Each row was made from one path, in order. Every step used is in the known rows, and no mark comes twice. Write each row's path.
Known rows:
bagub/tezod/fefor/nivire/biru/vadi: [ -7  -3   8   1  16  -8 -21  -3   0  -9  18   2  28  -9   1  -3   7   4
 -16 -11  -7 -16  12  -5   2  -3  -4  -5  37  10  14  -9   0  -4 -10  18
  -4]
vadi/biru/nivire/fefor/tezod: [ -7   2  -3  11   1  -3  -5   2   7 -17 -17   1  12  -6  -1  15  -3  12
  -5 -15   8  -8  -1   3 -11 -15   0 -14   5  11  23 -20  -7   1  42 -14
  12]
tezod/bagub/vadi/biru/bibi: [ -8  -7  10   7   9   5  -6   7  -6 -19  -8   1  -2  -8  -8   9  -9  -1
   0  -2  -4  -9   1   5  -4 -14 -17 -23  14   9   2 -15   9   8  32 -20
   5]
bibi/biru: [  4  -3  -5   0  -1  -4  -5   3  -2   1   1  12  14   3   0  -3   6  11
   0   4  -1  -2  -3   1  -1  -5  -8  -1 -13   1  -2   1  -6   5   5   8
  -6]
bibi/biru/nivire/fefor/tezod: [ -1  -2  -2  10   3  -7  -8   2   4 -15 -16   2  24  -3   0   8   0  22
 -11 -14   9  -6  -2   3 -12 -14  -5 -12   1  12  22 -22 -13   0  45  -4
  12]
bagub/vadi/biru/pevazit: [ -6  -8 -12   9   1  -7 -11   2  -4  -7  12   5  -1 -11  -3   7   4  -7
  25  -5 -15   4   3  -1   8  -4  -7  -9   3  -2   3   7  21   5  -6  -6
 -18]
bagub/tezod/fefor/nivire: [ -7   3 -10  -2   5  -8  -4  -2   6  -4  27  -3  10  -5   3   4   1  -4
  -8 -16   5  -9   3  -3   2   1  10  -8  27  -7   5   3  -4  -4 -23  -4
   2]
nivire/fefor/tezod/bagub/vadi/biru: [ -8  -2 -16  10  14  -4 -16   6  -3 -20   0   1   2 -14  -2   5  -1  -3
   8  -2  -7 -16   1   3  -3 -19 -16  -8   6  12  11 -17   8   6  16 -18
  -3]
fefor/tezod: [ -1  -2 -18  10  -6  -3  -3  -3   2  -9   0  -6   9  -3  -1   4   1  11
   5  -8  11   2  -5   2  -3  -4   6   0   2   5  19 -10   0   0   8  -1
   3]
vadi/bagub/nivire/fefor/tezod: [ -2   0 -10   7 -11  -3   8  -2   5 -16 -17   3  23  -9  -3   0  -1  15
 -14 -15  12 -11   6   2  -7 -13  -2 -19  23  14  18 -26 -10   3  38 -12
  10]
bibi/biru/vadi: [ -1 -11   6   5  16  -4 -14   6  -5  -4   9  12  16  -1  -1  -3  12   9
  -3  -4 -14  -2   4   0   1  -7 -15   0  10   5   9  -7   1   0   5  19
 -10]
bagub/vadi: [  1 -10   0   2  14  -7  -7   1  -2  -7  15   0  10  -4   2  -3  -3   0
   6  -5 -11  -4   4   1   1  -3 -18   4  25   6   9 -17   2   1  11   5
   0]
nivire/biru: [  3   6   5  -2  -5  -2  -8  -7  -1  -1 -11   3  21  -3   0  -8  -2   7
 -11   9   4 -10   1  -3  -2  -1  -2   1  -5  11  -3  -3  -2   4   9  12
   1]
tezod/fefor/nivire/bagub: [  5   6   0  -6  -5  -5  -3  -6  -3  -4   8   5  15  -6   2 -11   1  -2
  -7  -5   4 -16   0  -1  -1  -7   3  -3  -6   1  -7  -4  -1  11  -8  -6
   5]
tezod/fefor/nivire/bagub/vadi/biru: [ -3   1  -7   2   4  -5  -7   1   1 -12  18  14   9 -11   1   0  -1 -10
  11  -6  -8 -19   0   2   0 -15 -11  -5  14  -1   1 -11   7  13   2 -11
  -3]
bibi/biru/nivire/bagub: [  4  -2  18  -8 -10  -3 -12   1  -6  -6 -14  18  23  -1  -1  -8  -1  10
  -8  -2  -6 -15   7   4  -8 -13 -13 -16  -6  12   1 -15 -13  13  31   0
  10]
biru/nivire/fefor/tezod: [ -3   0   1   9   3  -5  -5   0   5 -16 -17  -5  18  -4   1  10  -3  17
 -11 -16   9  -6   0   2 -12 -11   0 -11   6  13  24 -23 -11  -2  43  -9
  16]
bagub/nivire/fefor/tezod: [ -1  -1   0   5  -3  -7   3   2   5 -15 -21  -4  22  -4  -2   9  -2  20
 -15 -23  10  -6   2   3  -9  -9   1 -12  13  14  23 -24 -10  -2  38  -4
  12]
nivire/biru/bibi: [  1   1  24   2  -4   3  -2  -5  -3 -10 -22  -1  20  -1  -6   0 -10  13
 -17   4   9  -6   1   0  -6  -4  -4 -14   2  13  -1 -10  -1   5  37   2
  11]
bagub/nivire: [ -3  -3  17  -9  -8  -2  15   8   2  -6 -15   6  10   2  -5   7  -3   9
 -16 -23  -1  -4   8   4  -2   0  -3 -21  29   7   6 -13 -12  -1  28   0
   9]
fefor/tezod/bagub/vadi: [ -2 -12 -18   7  16  -7 -19   2 -10 -17  10 -11   9 -11   0  -6  -1   5
   1  -6  -4 -10   2   3  -1 -10 -18  -3  19  14  14 -23   5   2  13  -7
   2]
biru/vadi: [ -4  -8  11   4  17  -1 -10   3  -4  -5   8   2   4  -4  -1   0   7   0
  -4  -7 -13  -1   7   0   2  -3  -8   1  20   4  11  -8   5  -4   1  12
  -5]
bagub/tezod/fefor: [ -7   2 -17 -11  16 -13 -18   1   6  -4  34  -1  14  -2   2   3   4  -4
 -10 -27  -1 -11  -1  -3   2  -3   2  -4  24 -12   8   5  -8  -6 -24  -3
   5]
fefor/nivire/bagub/vadi/biru: [ -4  -1  -1   6  -5  -2  -6   2  -2 -11   6  13   5 -12   0   0  -3  -9
  17   7 -11 -16   7   3   0 -13 -12  -5  12   7   4 -14   9  13   5  -7
  -6]
bagub/vadi/biru: [ -6  -3  -6   6   5  -2  -5   5   2  -9  11  10  -2  -7  -1   8  -2  -9
  17  -1 -11  -8   2   3   1 -10 -14  -3  16   1   6  -9   8   6   7  -6
  -6]
fefor/tezod/bagub/nivire/biru: [ -2   2   6  -7  -9  -4  -6   1  -5 -14 -27   0  27  -7  -6  -4  -2  19
 -28 -11   8 -17   6   2  -5  -6  -5 -22  13  24   6 -19 -10   4  33   2
   9]
bibi/biru/nivire/fefor/tezod/bagub: [ -4  -3 -10   4  10  -3 -19   5  -8 -19 -20  -5  13  -8  -2   0   2  15
 -19  -6   7 -14  -1   3 -11 -17 -10 -19 -11  18   9 -17  -9   2  32 -17
   9]
vadi/bagub: [ -1   1 -18   3 -15   9  11  -9   0  -1   8  13   3  -9  -1 -17   1 -10
   0  15   3  -9   7   0   2  -7  -6 -14  19   0 -11  -4   1  10  -1 -15
  -5]
nivire/fefor/tezod: [  1   1 -11  11   2  -6  -7  -3   4 -12 -12  -8  15  -5   1   4   0  14
  -3  -8  11  -4  -3   0  -7 -10   3   1  -6  10  19 -16  -3  -1  20  -4
   6]

Which path is each row?
[ -2  -3  -5   0 -13  -9 -11  -3  -9 -12 -19  -4  22 -11  -6  -1   4  16
 -11 -14   2  -4   6  -1   3  -1   1 -25   0  17   6  -3   7   4  17   0
  -6]
fefor/tezod/bagub/nivire/biru/pevazit
[ -6  -1 -12   7  -8  -3  -6   1  -3  -3   2   6  -8  -9  -4   9   6  -7
  20  -2  -8   6   1  -1   8  -2   4 -12 -14  -5  -2  18  20   5 -12  -9
 -17]
vadi/biru/pevazit
[ -9  -1 -14   2   6  -4  -3  -4   4  -7  35   4  14 -12   2  -4   5  -9
  -9 -12   0 -15  11  -3   4  -4   2 -16  47  -5   6  -3  -1  -1 -23  -6
  -4]
biru/vadi/bagub/tezod/fefor/nivire
[ -9  -1 -23  -6  15  -7 -16  -4   4  -7  43   8  18 -10   1  -8   8 -11
 -13 -21  -7 -17   8  -3   5  -9  -6 -13  45 -10   7  -2  -4  -2 -24  -7
  -1]
biru/vadi/bagub/tezod/fefor
[  3  -8 -12   4  -5  -9 -11   0  -7   2   3   7  12  -3  -2  -1  10   9
  11  -1  -6   9  -2  -2   7   0  -2  -8 -21  -2  -3  14  10   4  -7   6
 -18]
bibi/biru/pevazit
[ -4  -2 -22   5   4   0 -15   1  -9 -14  -7 -12  -1  -9  -3  -3   3   6
  -7  -1   8  -7  -2   2  -3  -9  -1 -10  -8  12   6  -8   3   1   2 -15
   2]
fefor/tezod/bagub
[  5  -8   4  -2   5  -8 -16  -3  -8  -8   8   4  18  -8   2 -13  -3   0
   6   0 -14 -14   8   2   0 -10 -20   5  14  12   7 -22   3   9  12   5
   2]
nivire/bagub/vadi
[ -3   1 -17   6  10  -2 -17   1  -8 -16 -16 -14   4 -10  -2  -3   2   8
 -13  -2   8 -12  -1   1  -6 -13  -3  -8 -15  15   7 -12   1   0  11 -17
   5]
nivire/fefor/tezod/bagub
[ -6   3  -2 -15  10 -14 -24   0   3  -9  24   5  23  -4   2  -1   1  -3
 -17 -30  -5 -20   5   0  -2 -10  -3 -14  26  -5  10  -4 -14   0  -6  -7
  15]
biru/nivire/bagub/tezod/fefor
[ -6  -4   0  -6  -6  -2   3   9  -6 -16 -20  -4   9  -5  -7   4   0  14
 -22 -25   6  -9   6   6  -5  -7  -3 -29  22  16  11 -19 -10   0  29 -12
  11]
fefor/tezod/bagub/nivire
[  2   9   1  -2  -1  -5   0  -9   4  -3   5   2  24  -5   3  -7   0   6
 -17  -1  12 -14  -4  -5  -2   0   4  -2   3   4  -7  -1  -3   6   1   5
   3]
tezod/fefor/nivire/biru
[-13  -6 -14   2  -2   0 -18  -4  -2  -7  23   9  12 -14  -2  -9   4 -10
  -1   3 -14 -15  27  -1   6  -8  -7 -17  54   6  16  -9  -1  -2 -21   0
  -9]
biru/vadi/bagub/tezod
[-10  -8 -16   2  -2  -2 -21  -2  -2  -6  23  15  19 -13  -2 -10   7  -5
  -1   4 -15 -16  25   0   5 -10 -12 -18  47   7  14  -9  -4   0 -18   5
 -11]
bibi/biru/vadi/bagub/tezod
[ -9   0  16   1  19  -2 -11   9  -1 -18 -17   4   6  -9   0   7  -6  -1
 -13  -8 -10 -19   8   3 -10 -18 -20 -19  11  14   6 -21  -6   2  45 -22
  11]
tezod/bagub/vadi/biru/nivire/fefor
[  4   4   8   0 -16   0  -2  -6  -6  -3  -9   4  10  -7   1 -11  -2  -1
   0  10   1 -13  10   1  -1  -6   3  -4  -7  10  -3  -8   2  11  -3   0
   1]
fefor/nivire/bagub
[ -2  -6  16  -3   0  -1  -1   7   1  -5  -8  15  15   4  -1   6  -2  13
 -11 -10  -1  -3   1   4  -8  -6 -12 -20  10   5   5  -9 -17   3  38  -1
   9]
bibi/biru/nivire
[ -9  -7   1  12   6   4  -8   6  -5 -24  -8  -3   2 -10  -8  11  -8   4
   2  -5   2  -8  -1   6  -6 -16 -13 -22  15  11  11 -20   9   8  36 -20
   7]
fefor/tezod/bagub/vadi/biru/bibi
[ -2 -11  -6   0  20  -5 -16   4 -11 -12   9  -7   3  -9   0  -9  -1  -3
  -2  -1 -11 -11   4   2   1  -7 -23  -3  16  11   2 -17   5   1   8  -6
   0]
tezod/bagub/vadi
[  0  -2  -1  -2 -22  -5   2  -8  -5  -4 -11  10  24 -11  -5  -9   3   7
  -7  -5  -2  -5  12  -3   6   0  -2 -26  12  10  -5   0   6   8  14   0
 -10]
vadi/bagub/nivire/biru/pevazit
[ -4  -4  -5   9  -2  -3   3   0   2 -18 -12   3  25 -11  -3   1   3  15
 -16 -19   4 -11   9   2  -6 -14  -6 -19  33  16  24 -30  -7   1  38  -6
   7]
biru/vadi/bagub/nivire/fefor/tezod
[-12  -3  -9   4  -9   0 -16  -8  -2  -8  17   9  22 -17  -2 -11   2  -7
  -6  10  -9 -21  30  -2   5  -6  -5 -19  55  13  14 -12  -1   1 -19   6
 -10]
fefor/nivire/biru/vadi/bagub/tezod
[-11   1  15   1  -3   4   4   8   5  -9  -9  13  -4  -1  -3  16  -6  -4
  -1 -10  -4  -7   3   5  -7  -8  -6 -25  17   2   6  -6  -7   3  34 -16
  10]
vadi/biru/nivire
[  0   2  22  -6   4  -5   8   6   3  -8 -26   2  16  -1  -1   4  -3  11
 -24 -19  -2 -10   9   1  -7  -7  -6 -15  13  12   6 -17 -13  -2  37  -4
  11]
bagub/nivire/fefor
[-10   0 -19  -1 -12   0 -12  -6   1  -3  18   7   9 -12  -2  -8  -1 -11
   1   8  -6 -15  23   0   4  -6  -2 -17  41   3   9  -4  -5   0 -22  -7
  -5]
vadi/bagub/tezod
[ -4  -5  17   5   0   3  -6   3  -4 -17  -8   8   7  -7  -7   6 -10   0
   5  -2  -6 -11   4   5  -4 -16 -15 -17  12   8   4 -18   8  12  35 -13
   7]
nivire/bagub/vadi/biru/bibi
[ -8  -9 -26  12   2  -8 -18   2  -8 -15   8  -2  -1 -16  -5   7   5  -3
  22  -7  -9   0   1   1   7  -9  -7 -15  -1   5   9   2  23   6  -4 -14
 -17]
fefor/tezod/bagub/vadi/biru/pevazit
[ -5   1  -1  -8  -9  -8 -30  -3  -4  -5   4   2  15  -8  -1  -5  -2  -3
   1   0 -11 -17  22   1   1  -7   1  -7  14  10  15  -7  -4   1 -21   6
   1]
nivire/bagub/tezod
[ -2  -6 -10   6  -5  -8 -16   0  -7  -8   8   8   4 -14  -3   1   4  -7
  24  -2 -17  -3   6   0   8  -9  -8  -9  -4   2   2   3  22  11  -5  -6
 -16]
nivire/bagub/vadi/biru/pevazit
[  2  -1  -3   3  -8  -7 -14  -8  -6  -1  -6  -1  17  -8  -2  -5   5   6
   3   2  -3   2   3  -5   6   3   2  -6 -14   6  -3  11  13   4  -3   8
 -12]
nivire/biru/pevazit
[ -6   2   2  -4 -14  -7 -22  -4  -4  -5   3   0  14 -10   0  -3  -3  -3
   2   3  -7 -18  24   0   1  -5   5 -10  20  12  14  -7  -4   1 -23   4
  -1]
fefor/nivire/bagub/tezod
[  1   2  -8   3  -5 -10  -7 -10  -3  -2   7  -1  20  -9   0  -4   5   4
  -3  -6   4  -1  -2  -7   6   4   8  -9  -8   1  -7  13  12   4 -10   4
 -11]
tezod/fefor/nivire/biru/pevazit
[ -4  -6 -11   7  -1   8   3  -5  -4  -5  15  15   6 -12  -2 -17   7 -10
  -3   9  -8 -10  14   0   4  -9 -13 -13  35   3  -1 -11   5   7  -1  -6
  -9]
biru/vadi/bagub
[ -3  -1  -6   9  -9   8   4 -11  -3  -6   8  15  19 -16  -1 -21   5  -6
  -9  17  -2 -17  16  -3   3  -7 -10 -15  36  12  -4 -13   5  10   3   1
 -10]
fefor/nivire/biru/vadi/bagub
[ -7  -6  14   8   4   4   0   5  -1 -16  -4   5   2  -5  -7  12 -10   0
   5  -4  -3  -5   0   5  -4 -12 -13 -17  19   4   6 -15   7   7  36 -13
   5]
bagub/vadi/biru/bibi
[ -9  -4 -20  10   8  -2 -14   6  -4 -18   7   3  -2 -13  -3   5   0  -5
  12  -2  -6 -13   0   4  -1 -15 -15  -9  11   9  10 -14  10   7   7 -16
  -5]
fefor/tezod/bagub/vadi/biru
